Each row was made from one path, in order. Every step used is in the known rows, and no mark comes twice. Write each row's path.
Known rows:
V M B H: [-2.60  0.64 -1.60  1.24  1.45  1.01 -4.27 -1.19  1.39  0.47  0.72 -1.58
  0.55  1.45  0.06 -0.39 -1.27 -2.22 -0.21  2.64 -2.18  2.23]
V M B U: [ 0.16  0.65 -0.33  0.43  2.05  0.27 -3.79 -0.36  1.88  0.98 -0.34 -0.46
 -0.06  0.61  0.73  0.17 -1.63 -2.75  0.93  3.09 -2.10 -0.06]
H W: [-1.40 -0.93  0.38 -0.42  0.39 -0.45 -1.83 -0.46 -0.23 -1.46  0.99  2.21
 -0.48  0.98 -0.12 -0.78 -0.23 -0.14  1.01  0.25 -0.97 -0.45]
H W T B M: [-0.67  1.06  0.31 -2.68  0.81 -0.24 -1.92  1.44  2.01 -2.80  3.06  1.95
  2.28  3.38  0.18 -2.34  0.23 -1.40  2.63  0.36  1.53  0.18]
H W U B M V: [-0.47  1.45  0.80 -0.86  0.80 -3.02 -4.08 -0.04 -0.67 -2.40  3.01  2.41
  0.55  0.32 -1.48 -1.67 -1.10 -1.50  2.28  1.32  1.65 -0.44]
V M W U B H: [-2.85  2.04 -1.49  1.94  2.14 -2.22 -5.60 -2.00 -0.70 -0.91  0.08 -0.90
  2.23  0.78 -1.35 -1.50 -1.02 -1.02  1.40  2.92 -0.27  0.28]
U B: [ 0.52  0.94 -1.01 -0.14  0.01 -1.73  0.04  0.46 -1.77 -0.89 -0.17 -0.60
  1.37 -1.20 -0.37  1.03 -0.25 -0.78 -0.37  1.34  0.12  0.18]
H W U: [-0.97 -1.34  0.24  0.17  1.32 -1.80 -1.47 -0.02  0.55 -1.78  0.95  3.53
 -0.95  1.14  0.39 -1.87 -0.39  0.00  1.33 -0.19  1.50 -2.26]
B H: [-3.92  0.21 -0.07  0.78  0.24  1.02 -1.31 -1.24 -0.09 -0.08 -0.05 -1.10
  0.78  0.28 -0.47 -0.35  0.27 -0.49 -0.91 -0.31  0.27  1.40]
U W: [-1.22  0.86  0.95  1.07  1.93  0.12 -0.25  0.35  0.27  0.00  0.10  0.37
  0.62 -0.35  0.30  0.80 -0.20 -0.39  0.58  1.13 -2.94 -0.62]
T B M: [ 0.94  2.01 -0.44 -1.43 -1.47  0.63 -0.44  1.26  1.80 -0.85  2.73 -1.06
  1.61  1.60  0.44 -1.14  0.58 -1.75  1.61 -0.77  1.92  0.84]
H B U W: [-1.23  1.11  0.92  0.80  2.77  1.30 -0.23 -0.29  0.30 -0.26  1.15  0.26
  2.33  0.18  0.75  1.82 -0.28 -2.09  1.44  1.55 -2.77 -0.59]
W T: [-0.12  0.07  0.51 -0.77  1.40 -0.25  0.46  0.78  0.48 -0.61 -0.49  0.70
  1.11  0.92  0.13 -0.47 -0.23  0.43  0.09  0.89  0.32  0.06]
V M W H B: [-0.97  1.93 -0.82  0.51  2.93  0.65 -5.13 -1.65 -0.18 -1.00  2.72 -0.53
  3.24  2.75 -0.72 -0.43 -0.06 -1.35  3.97  2.00 -2.52  1.81]
W U B H: [-3.03  0.60 -1.20  1.38  0.99 -2.08 -0.89 -0.50 -1.05 -1.44 -0.35 -0.64
  1.53 -0.83 -0.30 -0.12 -0.19 -0.88 -0.90  0.62  2.65 -0.18]
V M W: [ 0.00  1.32 -0.05  0.64  0.92 -0.19 -4.85 -1.55  0.33  0.59  0.43 -0.16
  0.73  1.60 -1.03 -1.45 -0.81 -0.30  2.25  2.52 -3.00  0.38]
V M B U W H: [-3.23  2.44  0.87  1.09  5.71  0.08 -5.45 -0.01  1.94 -0.13 -0.27 -0.43
  1.57  0.73  1.31  1.70 -1.44 -3.55  2.48  3.71 -3.80 -0.21]
U B M V: [ 0.42  2.83  0.65 -1.05 -0.57 -0.99 -2.81 -0.26 -1.31 -0.59  2.04 -1.20
  1.65 -0.96 -1.80  0.04 -0.69 -1.53  0.96  1.55  0.19  1.89]
U B H W T: [-4.85  0.25 -0.23 -0.40  2.20 -1.46 -2.76 -0.64 -1.78 -2.98  0.24  1.17
  2.73  0.93 -0.85 -0.58 -0.57 -0.84 -0.14  2.25 -0.17  1.03]
M B U W: [-0.74  1.47  0.65  0.27  3.23  0.36 -2.28  0.10  1.26 -0.10 -0.25  0.28
  0.93 -0.94  2.02  1.41 -0.82 -2.77  0.16  2.30 -3.45 -0.94]
W U: [ 0.30 -0.56 -0.17  0.63  0.93 -1.48  0.65  0.31  0.85 -0.42 -0.06  1.14
 -0.55  0.26  0.50 -0.93 -0.22  0.07  0.34 -0.44  2.43 -1.70]
T B H: [-2.23  0.84 -1.50  0.16 -0.64  0.66 -0.81 -0.80  0.56 -0.64  1.72 -1.29
  2.15  1.67 -0.06 -0.58  0.50 -0.77 -0.19 -0.28  2.12  1.19]
B U W T: [-2.37  1.15  2.37  0.14  4.00 -0.09 -0.84  0.68  1.08 -0.45 -1.65  0.91
  1.80  0.17  0.52  0.83 -0.74 -0.89  0.74  2.34 -1.72 -1.31]
U W H B M V: [-2.27  3.46  1.98 -0.21  3.22  1.61 -3.41 -0.07  0.44 -1.13  5.01 -0.28
  3.26  1.60 -0.94  0.99  0.09 -2.43  3.60  0.73 -2.40  2.35]
M W: [ 0.34  1.08  0.16 -0.45  0.32 -0.09 -2.57 -1.47 -0.79 -0.47  0.35  0.31
  0.87  0.19 -0.28 -1.01  0.13  0.01  0.92  0.54 -1.51  0.20]
H B U W T: [-1.28  1.20  1.32  0.19  4.07  0.94  0.27  0.56  0.85 -0.88  0.79  1.03
  3.37  1.07  0.80  1.08 -0.54 -1.52  1.52  2.30 -2.17 -0.47]
T B: [ 1.69  0.77 -1.57 -0.46 -0.89 -0.17  0.64  0.65  0.72 -0.67  1.75 -0.04
  1.32  1.32  0.34 -0.57  0.38 -0.43  0.58 -0.14  1.51 -0.20]

Which path is each row?
[ 0.96  0.27 -1.08  0.73  1.04 -3.07  0.37  0.77 -1.14 -1.39 -0.37  0.28
  0.75 -0.95  0.25  0.12 -0.38 -0.61  0.04  1.00  2.37 -1.55] => W U B
[-3.39  1.58  1.31  0.64  3.81 -0.11 -1.62  0.49  0.18 -1.03  0.20  0.18
  1.69  0.22  0.34  1.57  0.25 -0.66  1.67  0.52 -1.87 -0.18] => U W H
[-3.20 -0.95 -1.18  0.35  2.08 -0.86 -3.66 -1.10  0.98 -2.29  1.64  2.32
 -0.10  1.39  1.16 -1.76 -0.69 -1.94 -0.09  0.45  0.72 -0.21] => M B H W U
[-3.32  2.94  1.57 -0.23  3.59  1.78 -1.64  1.08  0.98 -1.84  3.55 -0.93
  3.38  1.14  0.49  1.40  0.87 -2.90  3.48 -0.03 -2.05  1.76] => U W H B M
[ 0.94  2.37  0.60 -0.24  0.18 -2.54 -2.13  0.32 -0.56 -0.85  1.99  0.15
  0.98 -0.56 -1.39 -0.91 -0.80 -1.31  1.33  0.95  2.32  0.19] => W U B M V
[-3.09 -0.58 -1.41  0.44  0.84 -1.20 -2.23 -0.87  1.25 -2.51  2.45  2.21
  1.42  2.94  0.31 -2.46  0.18 -0.71  1.10 -0.52  3.33 -1.03] => T B H W U
[-0.40 -0.51 -0.52  0.05  1.47 -3.57 -1.36  0.29 -1.34 -2.72  0.74  2.89
  0.33 -0.01  0.19 -0.82 -0.61 -0.66  1.10  1.10  1.56 -2.13] => H W U B
[-1.19  0.68 -0.54 -0.15  1.99  0.92 -0.49  0.06 -0.29 -1.40  2.54 -0.39
  2.57  1.26  0.31  1.05  0.61 -1.14  1.72 -0.44  0.52  1.42] => W H B
[-0.10  1.98  1.57 -1.02 -0.68  0.59 -2.66 -0.46  0.72  0.42  2.21 -0.31
  0.29  0.38 -1.58 -0.77 -0.31 -0.82  1.24  0.18 -0.07  1.61] => B M V
[-2.18  0.53 -1.39  0.29  0.73  0.99 -2.20 -1.05  0.31 -0.59  0.99 -1.12
  0.92  0.09  0.66 -0.06 -0.20 -1.94 -1.48  0.59 -0.82  2.14] => M B H
[-0.12  1.66  1.10 -0.64  0.70 -0.68 -3.40 -0.31  1.10 -1.20  1.10  0.35
  0.64  0.53  0.21 -2.62  0.30 -1.24  2.41 -0.63  1.06 -0.61] => B M W U
[ 0.41  0.44 -0.29 -0.41  1.42  0.22 -1.69 -0.20  0.86  0.07 -0.38 -0.17
  0.30 -0.83  1.49  0.67 -0.65 -2.59 -0.48  1.32 -0.57 -0.29] => M B U
[-2.02  2.26 -1.29  0.21  1.63  0.15 -4.91 -1.66  1.39 -0.82  1.66 -0.64
  3.86  3.97 -1.05 -2.63 -0.66 -0.48  2.06  2.95 -0.46  1.73] => V M W T B H
[-3.12  2.10  0.93  0.19  5.24  0.16 -3.60  0.35  0.96 -1.10  0.01  0.13
  1.99 -0.44  2.05  2.13 -0.51 -3.26  1.16  1.75 -2.39 -0.43] => M B U W H
[ 1.11  1.96  0.54 -0.99 -0.58  1.55 -1.87 -0.56  0.21 -0.15  4.76 -0.25
  1.81  1.42 -1.42 -0.41  0.03 -1.71  1.97  0.36 -0.30  2.64] => H B M V
[-4.19 -0.08 -0.75 -0.01  3.31  0.15 -5.71 -0.90  1.66 -1.61  1.16  1.57
  1.32  3.18 -0.11 -1.73 -1.67 -1.79  0.91  3.76 -2.78  1.63] => V M B H W T
[-1.26  0.84  1.49  0.18  3.26 -0.29  0.24  0.97  0.72 -0.83 -0.52  1.03
  1.73  0.71  0.46  0.39 -0.50  0.03  0.77  2.04 -2.51 -0.55] => U W T
[-2.38  1.15  2.02  0.84  2.63  0.39 -1.28 -0.12  0.87  0.25 -1.16  0.15
  0.84 -0.78  0.56  1.30 -0.54 -1.23  0.84  1.37 -2.43 -1.69] => B U W
[-2.35  3.88  0.74 -1.36  1.98 -1.11 -5.14 -0.22 -1.67 -2.42  1.18 -1.78
  3.39 -0.44 -0.56  0.22  0.61 -2.41  2.63  0.43 -0.04  1.57] => U B M W H
[-0.84  0.26  0.27 -1.63  1.80 -0.99 -1.69  0.37  1.34 -2.20  1.03  2.86
  2.35  2.74  0.49 -1.53 -0.45 -1.06  1.72  1.37  1.77 -1.69] => H W T B U
[-5.49 -0.63  0.59 -0.47  2.02 -0.01 -2.75 -0.98  0.23 -2.01  0.34  1.92
  1.55  2.12 -0.61 -1.44 -0.37 -0.08  0.14  1.00 -0.16  0.97] => B H W T
[ 0.45  1.62 -0.21 -0.43  2.52 -0.34  0.73  1.65  1.26 -1.43  1.38  1.02
  3.13  2.03  0.73 -0.19 -0.12 -0.34  1.14  1.91 -0.78 -0.67] => U W T B
[ 0.62  0.99 -0.14 -1.24  1.28 -0.53  0.17  0.81  1.48 -0.87 -0.04  0.54
  2.76  1.59  0.68 -0.63 -0.23 -0.92  0.83  1.12  2.47 -1.00] => W T B U
[-1.90  1.64  0.43 -0.53  2.21 -0.34 -3.90 -1.21 -0.82 -1.35  0.48  0.14
  1.88  0.53 -0.16 -0.22  0.53 -0.36  2.03 -0.02 -0.71  0.49] => M W H
[-3.81 -0.74 -1.23  1.27  2.77 -0.97 -5.50 -1.24  2.07 -1.40  1.75  1.86
 -0.33  2.53  0.41 -2.21 -1.68 -2.27  1.24  2.57 -0.76  0.08] => V M B H W U
[ 1.01  1.66 -1.26  1.31  1.96 -3.36 -4.24 -0.89 -1.01 -1.01  0.11  0.18
  1.39  0.39 -0.74 -1.48 -1.37 -0.84  2.35  3.28 -0.69 -1.00] => V M W U B
[ 0.14 -0.23 -0.73 -1.68  1.01 -0.98 -0.99  0.88  0.81 -2.63  2.08  2.95
  2.20  3.35  0.40 -1.87 -0.14  0.09  1.65  1.03  1.34 -0.66] => H W T B
[-0.36  1.72  0.50  0.35  1.86  0.09 -0.61  0.38  1.21 -0.43  0.71  0.30
  2.23  0.79  0.91  0.54 -0.18 -1.66  1.35  1.28 -0.80 -1.67] => T B U W
[ 1.05  1.80 -0.05 -0.68  0.90  0.43 -2.17 -0.49  0.56 -1.80  3.61  0.28
  2.10  1.65  0.27 -1.97  0.58 -1.91  3.11 -0.62  0.62  0.60] => H B M W U
[-2.75  2.93  1.60 -1.47  1.83  0.63 -5.10 -0.64  0.17 -1.46  1.24 -1.14
  2.20  0.66 -0.19 -0.91  0.99 -1.70  3.00 -0.77 -0.27  1.50] => B M W H
[-2.63  2.59  0.77  0.09  3.73 -0.18 -2.03  0.61  1.42 -1.21  0.71  0.03
  3.29  1.04  1.13  1.45  0.33 -2.23  2.23  0.67  0.21 -1.26] => T B U W H
[-5.46 -0.60  0.25  0.22  0.61  0.57 -3.22 -1.65 -0.38 -1.46  1.00  1.35
  0.41  1.23 -0.70 -0.86 -0.08 -0.47  0.11 -0.19 -0.54  0.77] => B H W
[-4.73  0.27 -0.54  0.14  0.80 -1.03 -3.28 -1.36 -2.15 -2.32  0.73  0.59
  1.67 -0.06 -0.91  0.07 -0.30 -1.26 -0.30  1.35 -0.47  0.85] => U B H W
[-2.07  1.93  0.28  0.49  2.88 -0.25 -6.12 -1.49  0.08 -0.29  0.43 -0.34
  1.59  1.92 -0.99 -0.85 -0.39 -0.68  3.33  1.91 -1.91  0.83] => V M W H
[-1.75 -1.05  0.89 -1.19  1.98 -0.82 -1.41  0.26  0.08 -2.05  0.33  3.14
  0.76  1.77 -0.17 -1.29 -0.52  0.39  0.96  1.28 -0.39 -0.57] => H W T
[-2.25  0.95 -1.23 -0.50  0.87  0.25 -0.17  0.07  1.05 -1.29  1.25 -0.56
  3.26  2.61  0.09 -1.22  0.23 -0.36 -0.33  0.54  2.47  1.13] => W T B H
[-2.20  1.04  0.28  0.00  2.84  1.08 -1.33 -0.29  0.17 -1.00  1.33 -0.24
  2.81  0.76  0.56  1.60  0.39 -2.16  1.89 -0.14  1.19  0.41] => W H B U
